Known rows, with every way that one mark hangs from another
j916{j492{j348}}: [ 0.17 -0.06 -0.14 -0.32 -0.04 -0.10  0.18 -0.15  0.02  0.10 -0.07  0.00
  0.13  0.32 -0.10 -0.10 -0.08  0.19 -0.15  0.06 -0.04 -0.14 -0.01]
j329{j455{j102}}: [ 0.61  0.01 -0.25  0.32  0.05 -0.38  0.10 -0.06 -0.01 -0.07  0.00  0.02
  0.35 -0.36 -0.29  0.04 -0.11  0.23  0.24  0.08 -0.06  0.03 -0.32]
j348{j492{j916{j816{j102}}}}: [-0.02  0.07  0.13  0.33  0.02 -0.17  0.02 -0.13  0.01 -0.15  0.25 -0.04
  0.25 -0.19  0.08  0.06  0.04 -0.21  0.01  0.04 -0.07  0.16  0.06]
j593{j264{j492{j916}}}: [-0.02  0.10  0.10  0.27 -0.01 -0.01 -0.02 -0.03 -0.04 -0.10  0.22 -0.25
 -0.26  0.28  0.02  0.03 -0.02 -0.19  0.07 -0.02  0.18 -0.10 -0.09]
j916{j22{j534}}: [ 0.15  0.00 -0.30  0.10  0.16  0.00 -0.25 -0.26 -0.08  0.32 -0.22  0.10
  0.26 -0.41  0.09 -0.27 -0.17  0.10  0.42 -0.03 -0.33  0.08 -0.25]
j264{j492{j348 j916{j816}}}: [-0.02 -0.08  0.41 -0.15 -0.07 -0.07  0.11  0.05  0.03  0.13  0.05 -0.10
 -0.06  0.36  0.17  0.14 -0.04 -0.06  0.24  0.02  0.13  0.18  0.11]
j461{j264{j492{j916{j22 j816}}}}: [-0.03 -0.08  0.31  0.29  0.09  0.06 -0.38  0.02  0.05  0.25 -0.36  0.04
  0.11  0.27  0.17  0.08  0.06  0.03  0.35  0.03 -0.08 -0.15 -0.02]
j329{j455}: [ 0.46  0.00 -0.02  0.30 -0.01 -0.10  0.05 -0.07  0.01 -0.05  0.09 -0.06
  0.21 -0.07 -0.25  0.02 -0.12  0.14  0.03  0.16 -0.07 -0.02 -0.15]
j461{j264{j492{j348 j916}}}: [ 0.03 -0.07  0.05 -0.16  0.09 -0.10 -0.05  0.15 -0.03  0.19 -0.10 -0.05
  0.04  0.28 -0.06  0.14  0.06 -0.01  0.06  0.10  0.04 -0.24  0.00]
j492{j264 j916{j816}}: [-0.23 -0.17  0.35  0.18 -0.02 -0.05 -0.02 -0.02 -0.03  0.02  0.16 -0.01
 -0.06  0.12 -0.02  0.05  0.13 -0.04 -0.03 -0.22  0.03  0.05  0.29]
j492{j348}: [ 0.21 -0.09 -0.11 -0.24  0.06 -0.10  0.23 -0.13 -0.04  0.06  0.01 -0.01
  0.13 -0.15 -0.10 -0.15 -0.06  0.13 -0.09  0.02 -0.03  0.02 -0.07]
j492{j264 j916{j816{j102 j348}}}: [-0.16 -0.10  0.01  0.03  0.01  0.03  0.08  0.28  0.04 -0.08  0.18  0.05
 -0.20  0.14 -0.05  0.18  0.13 -0.12 -0.26  0.01  0.02  0.12  0.18]
j492{j264 j916{j22}}: [-0.32  0.00 -0.21  0.03  0.00  0.04 -0.18 -0.02 -0.03  0.02 -0.14  0.08
  0.02 -0.38  0.03 -0.04  0.00 -0.09 -0.09 -0.23 -0.05 -0.05  0.16]
j461{j264{j492{j916{j816}}}}: [ 0.05 -0.16  0.45  0.41  0.09 -0.04 -0.22  0.07  0.01  0.21 -0.05 -0.05
  0.04  0.54  0.04  0.10  0.11  0.01  0.26  0.00 -0.01 -0.11  0.01]
j593{j264{j492{j348 j916{j22}}}}: [-0.19  0.24 -0.02 -0.34 -0.03  0.02 -0.05 -0.05  0.03  0.02 -0.14 -0.15
 -0.20  0.01  0.16  0.09 -0.06 -0.08  0.08  0.15  0.15 -0.16 -0.04]
j461{j264{j492{j348 j916{j22}}}}: [-0.09  0.04 -0.09 -0.25  0.07 -0.01 -0.23  0.09  0.03  0.24 -0.39  0.04
  0.12  0.02  0.09  0.10  0.00  0.02  0.12  0.14 -0.04 -0.26 -0.03]
j120{j22}: [ 0.14 -0.39 -0.06  0.30  0.03 -0.07  0.20 -0.22  0.02 -0.03  0.22  0.26
  0.10  0.03 -0.18 -0.24  0.02  0.21 -0.04 -0.10 -0.34  0.00 -0.19]
j816{j102 j348{j492}}: [ 0.37  0.11 -0.41  0.13  0.06  0.17  0.20  0.13 -0.01 -0.33  0.16  0.06
  0.09 -0.49 -0.16 -0.16 -0.05 -0.04 -0.23  0.12 -0.03  0.12 -0.26]
j816{j102 j348}: [ 0.31 -0.09 -0.50  0.12  0.11  0.05  0.17  0.15 -0.03 -0.11  0.08  0.07
  0.01 -0.11 -0.13 -0.14 -0.10 -0.04 -0.23  0.13 -0.07  0.09 -0.28]
j492{j264 j348 j916{j22 j816}}: [-0.37 -0.02  0.22 -0.45 -0.04 -0.04 -0.04 -0.01  0.05  0.14 -0.18  0.09
 -0.02 -0.16  0.10  0.11  0.11  0.07 -0.04 -0.06  0.01  0.01  0.36]
j816{j102 j348{j492{j264 j916}}}: [-0.12  0.15 -0.36 -0.01 -0.05  0.15  0.09  0.32 -0.04 -0.38  0.28  0.05
 -0.11 -0.48 -0.15  0.09  0.11 -0.19 -0.38 -0.03  0.09  0.04  0.08]
j916{j492}: [ 0.22 -0.11 -0.18  0.19 -0.03 -0.03  0.05 -0.18 -0.02  0.03 -0.02  0.00
  0.16  0.34 -0.10 -0.18 -0.11  0.12 -0.07 -0.08 -0.10 -0.11 -0.11]
j492{j264 j348 j916{j22}}: [-0.38  0.03 -0.20 -0.49 -0.05 -0.03 -0.03 -0.01  0.00  0.07 -0.18  0.09
  0.00 -0.39  0.03  0.05  0.02  0.00 -0.17 -0.08 -0.01 -0.07  0.24]
j264{j492{j916{j816{j348}}}}: [ 0.12 -0.10  0.27  0.22 -0.04  0.33  0.01  0.37  0.04 -0.03  0.07 -0.05
 -0.06  0.27  0.15  0.06 -0.07 -0.18  0.29 -0.03  0.09  0.21  0.06]
j348{j492}: [ 0.29  0.07 -0.07  0.26  0.04  0.09  0.12 -0.16 -0.09 -0.23  0.13 -0.02
  0.22 -0.50 -0.12 -0.28 -0.08  0.03  0.00 -0.12 -0.02  0.05 -0.14]
j492{j264 j348 j916}: [-0.27 -0.05 -0.05 -0.37 -0.03 -0.11  0.13  0.06 -0.05  0.02  0.11 -0.01
 -0.06 -0.12 -0.10  0.09  0.07 -0.04 -0.24 -0.11  0.07 -0.06  0.28]
j593{j264}: [ 0.19  0.03  0.00  0.23  0.11 -0.02  0.10 -0.25 -0.05 -0.10  0.16 -0.16
 -0.09  0.02 -0.16 -0.22  0.00  0.07 -0.12 -0.01  0.00 -0.16 -0.17]
j492{j264 j916}: [-0.22 -0.12 -0.08  0.14 -0.01 -0.05 -0.01  0.02 -0.08 -0.05  0.17 -0.02
 -0.05 -0.11 -0.12  0.00  0.04 -0.12 -0.17 -0.23  0.02 -0.05  0.19]
j593{j264{j492{j348 j916{j816}}}}: [-0.08  0.10  0.56 -0.19 -0.03 -0.07  0.10 -0.04  0.04  0.02  0.16 -0.24
 -0.28  0.51  0.12  0.17  0.09 -0.03  0.12  0.14  0.23 -0.03  0.10]

Rows
[ 0.09 -0.01 -0.13  0.07  0.09 -0.24 -0.24 -0.36  0.06  0.40 -0.22  0.13
  0.16  0.42  0.18 -0.04 -0.08  0.20  0.29  0.20 -0.35  0.08 -0.26] : j916{j22{j534} j492 j816{j102}}
[-0.21  0.22 -0.27 -0.12 -0.07  0.48 -0.11  0.32 -0.02 -0.31 -0.08  0.15
  0.06 -0.86 -0.02 -0.06  0.02 -0.13 -0.12 -0.16  0.02 -0.02  0.20] : j816{j348{j492{j264 j916{j22}}}}
[-0.07  0.16  0.13 -0.24 -0.02 -0.07  0.11  0.01 -0.02 -0.06  0.16 -0.25
 -0.26  0.27  0.02  0.11  0.00 -0.09 -0.02  0.12  0.23 -0.12  0.01] : j593{j264{j492{j348 j916}}}
[ 0.18  0.04  0.08  0.02 -0.02  0.18  0.21  0.17  0.00 -0.32  0.17  0.08
 -0.26 -0.21 -0.20 -0.05  0.19  0.16 -0.32  0.04  0.13  0.16 -0.08] : j916{j816{j102 j348{j492{j264}}}}
[ 0.20  0.11  0.11 -0.27 -0.01 -0.06  0.22 -0.11 -0.04 -0.06  0.10 -0.21
 -0.40  0.28 -0.11 -0.06  0.00  0.17 -0.08  0.16  0.25 -0.11 -0.26] : j593{j264{j492{j348}}}
[-0.18  0.09 -0.01  0.15 -0.07  0.07  0.02  0.02 -0.09 -0.27  0.26 -0.02
  0.03 -0.50 -0.12 -0.05  0.09 -0.12 -0.16 -0.25  0.08 -0.02  0.20] : j348{j492{j264 j916}}
[-0.19  0.06  0.19  0.16 -0.04 -0.17  0.05 -0.07 -0.02 -0.22  0.29  0.01
 -0.10 -0.13 -0.04  0.13  0.18 -0.08 -0.20 -0.06  0.09  0.12  0.15] : j348{j492{j264 j916{j816{j102}}}}
[ 0.00 -0.03 -0.03 -0.19 -0.05 -0.07  0.10  0.09 -0.03  0.06  0.06 -0.10
 -0.02  0.11  0.09  0.09 -0.10 -0.16  0.09  0.01  0.12  0.07  0.01] : j264{j492{j348 j916}}
[-0.04 -0.12  0.34 -0.43 -0.11 -0.11  0.20 -0.11  0.06  0.09 -0.04  0.04
 -0.22  0.60 -0.14  0.04  0.15  0.38 -0.25 -0.01  0.12 -0.08  0.18] : j916{j492{j264 j348} j816}
[-0.33 -0.04 -0.03  0.06  0.00 -0.19 -0.14 -0.12  0.04  0.06 -0.08  0.11
 -0.08 -0.02  0.09  0.13  0.10 -0.04 -0.13 -0.03 -0.05  0.07  0.10] : j492{j264 j916{j22 j816{j102}}}
[ 0.18  0.01  0.29  0.01 -0.04  0.41  0.16  0.20 -0.03 -0.32  0.13  0.06
 -0.15 -0.33 -0.18 -0.15  0.17  0.19 -0.13 -0.13  0.13  0.13  0.08] : j916{j816{j348{j492{j264}}}}
[ 0.16 -0.12  0.28 -0.25 -0.05 -0.11  0.19 -0.18  0.08  0.15 -0.07  0.00
  0.13  0.58 -0.03 -0.03  0.01  0.27 -0.02  0.09 -0.04 -0.03  0.09] : j916{j492{j348} j816}
[ 0.02 -0.10 -0.05  0.20  0.08  0.03  0.06  0.21  0.05 -0.03  0.15  0.03
  0.13  0.11  0.07  0.12 -0.01 -0.25 -0.04  0.10 -0.11  0.16  0.08] : j492{j916{j816{j102 j348}}}
[-0.04 -0.04  0.17 -0.16 -0.04 -0.32  0.13  0.00  0.03  0.13  0.10 -0.07
 -0.13  0.46  0.17  0.27 -0.02 -0.10  0.04  0.19  0.11  0.20 -0.05] : j264{j492{j348 j916{j816{j102}}}}
[ 0.03 -0.11  0.15  0.35 -0.01 -0.24  0.01 -0.04  0.01  0.05  0.15 -0.07
 -0.12  0.49  0.17  0.17 -0.03 -0.18  0.13  0.07  0.08  0.22 -0.14] : j264{j492{j916{j816{j102}}}}
[ 0.16  0.11 -0.35 -0.04 -0.01  0.18  0.20  0.21 -0.06 -0.40  0.19  0.09
 -0.24 -0.44 -0.27 -0.09  0.10  0.08 -0.45  0.01  0.11  0.07 -0.18] : j816{j102 j348{j492{j264}}}
[-0.13  0.23 -0.06  0.10  0.08  0.04 -0.37 -0.12 -0.04  0.21 -0.06 -0.12
 -0.13 -0.01  0.23 -0.01 -0.11 -0.11  0.51  0.05 -0.07 -0.07 -0.20] : j593{j264{j492{j916{j22{j534}}}}}
[-0.02  0.23 -0.31  0.05 -0.01  0.48 -0.14  0.25  0.02 -0.24 -0.12  0.09
  0.36 -0.90  0.09 -0.13 -0.12 -0.24  0.11 -0.05 -0.11  0.03  0.12] : j816{j348{j492{j916{j22}}}}
[-0.12  0.02 -0.25 -0.58 -0.10 -0.03  0.03 -0.12  0.05  0.08 -0.31  0.14
 -0.11  0.10 -0.10 -0.04  0.01  0.35 -0.30 -0.03  0.03 -0.18  0.04] : j916{j22 j492{j264 j348}}
[-0.12 -0.05  0.11 -0.18  0.04 -0.35  0.15 -0.10  0.05  0.15  0.12 -0.03
  0.14  0.19  0.09  0.18  0.03 -0.12 -0.08  0.18 -0.08  0.12  0.14] : j492{j348 j916{j816{j102}}}
[-0.33 -0.09  0.21  0.07 -0.02  0.05 -0.19 -0.07  0.00  0.08 -0.14  0.08
  0.00 -0.13  0.12  0.01  0.07 -0.01  0.05 -0.21 -0.05  0.04  0.26] : j492{j264 j916{j22 j816}}
[ 0.07 -0.11  0.03  0.37  0.09 -0.04 -0.19  0.11 -0.06  0.13 -0.04 -0.06
  0.06  0.30 -0.06  0.06  0.03 -0.08  0.13 -0.03 -0.02 -0.21 -0.11] : j461{j264{j492{j916}}}
[ 0.12 -0.07  0.10  0.14 -0.04  0.05 -0.11 -0.27  0.09  0.16 -0.32  0.09
  0.21  0.33  0.12 -0.16 -0.07  0.23  0.12 -0.03 -0.15 -0.02 -0.04] : j916{j22 j492 j816}
[-0.02 -0.07 -0.10 -0.47 -0.11 -0.11  0.21 -0.07  0.02  0.02 -0.01  0.04
 -0.19  0.36 -0.23 -0.03  0.07  0.31 -0.38 -0.05  0.10 -0.17  0.07] : j916{j492{j264 j348}}
[-0.14 -0.03  0.19 -0.52 -0.11 -0.02  0.02 -0.17  0.10  0.16 -0.33  0.13
 -0.13  0.34 -0.02  0.00  0.10  0.42 -0.17  0.00  0.03 -0.09  0.14] : j916{j22 j492{j264 j348} j816}
[ 0.36  0.03  0.25  0.18  0.02  0.40  0.14  0.15 -0.01 -0.25  0.10  0.02
  0.16 -0.38 -0.06 -0.22  0.00  0.07  0.09 -0.03 -0.01  0.18  0.00] : j916{j816{j348{j492}}}
[-0.12  0.19 -0.06  0.15 -0.02  0.08 -0.20 -0.08 -0.01 -0.04 -0.08 -0.16
 -0.17  0.03  0.16 -0.01 -0.08 -0.14  0.15  0.01  0.10 -0.11 -0.12] : j593{j264{j492{j916{j22}}}}
[-0.09  0.21 -0.22  0.18 -0.02  0.15 -0.17 -0.10 -0.02 -0.15 -0.10  0.03
  0.43 -0.81  0.12 -0.15 -0.13 -0.22  0.13 -0.12 -0.12  0.01  0.08] : j348{j492{j916{j22}}}
[-0.11  0.08 -0.18 -0.30 -0.06  0.00 -0.07  0.03  0.03  0.12 -0.24 -0.01
  0.03 -0.15  0.20  0.04 -0.16 -0.11  0.20  0.03  0.05  0.05 -0.03] : j264{j492{j348 j916{j22}}}
[-0.07  0.05 -0.21  0.13  0.06  0.02 -0.38 -0.05 -0.05  0.32 -0.16  0.01
  0.11 -0.15  0.28 -0.04 -0.21 -0.16  0.62 -0.05 -0.19  0.14 -0.20] : j264{j492{j916{j22{j534}}}}
[-0.02 -0.01 -0.13  0.24  0.09  0.05 -0.37  0.05 -0.01  0.18 -0.35  0.03
  0.13  0.04  0.09  0.02 -0.02 -0.06  0.21  0.00 -0.09 -0.23 -0.12] : j461{j264{j492{j916{j22}}}}
[ 0.10 -0.07  0.04  0.22  0.00  0.07  0.03  0.32  0.04 -0.06  0.12 -0.02
 -0.15  0.38  0.12  0.18 -0.06 -0.23  0.09  0.12  0.08  0.25 -0.10] : j264{j492{j916{j816{j102 j348}}}}
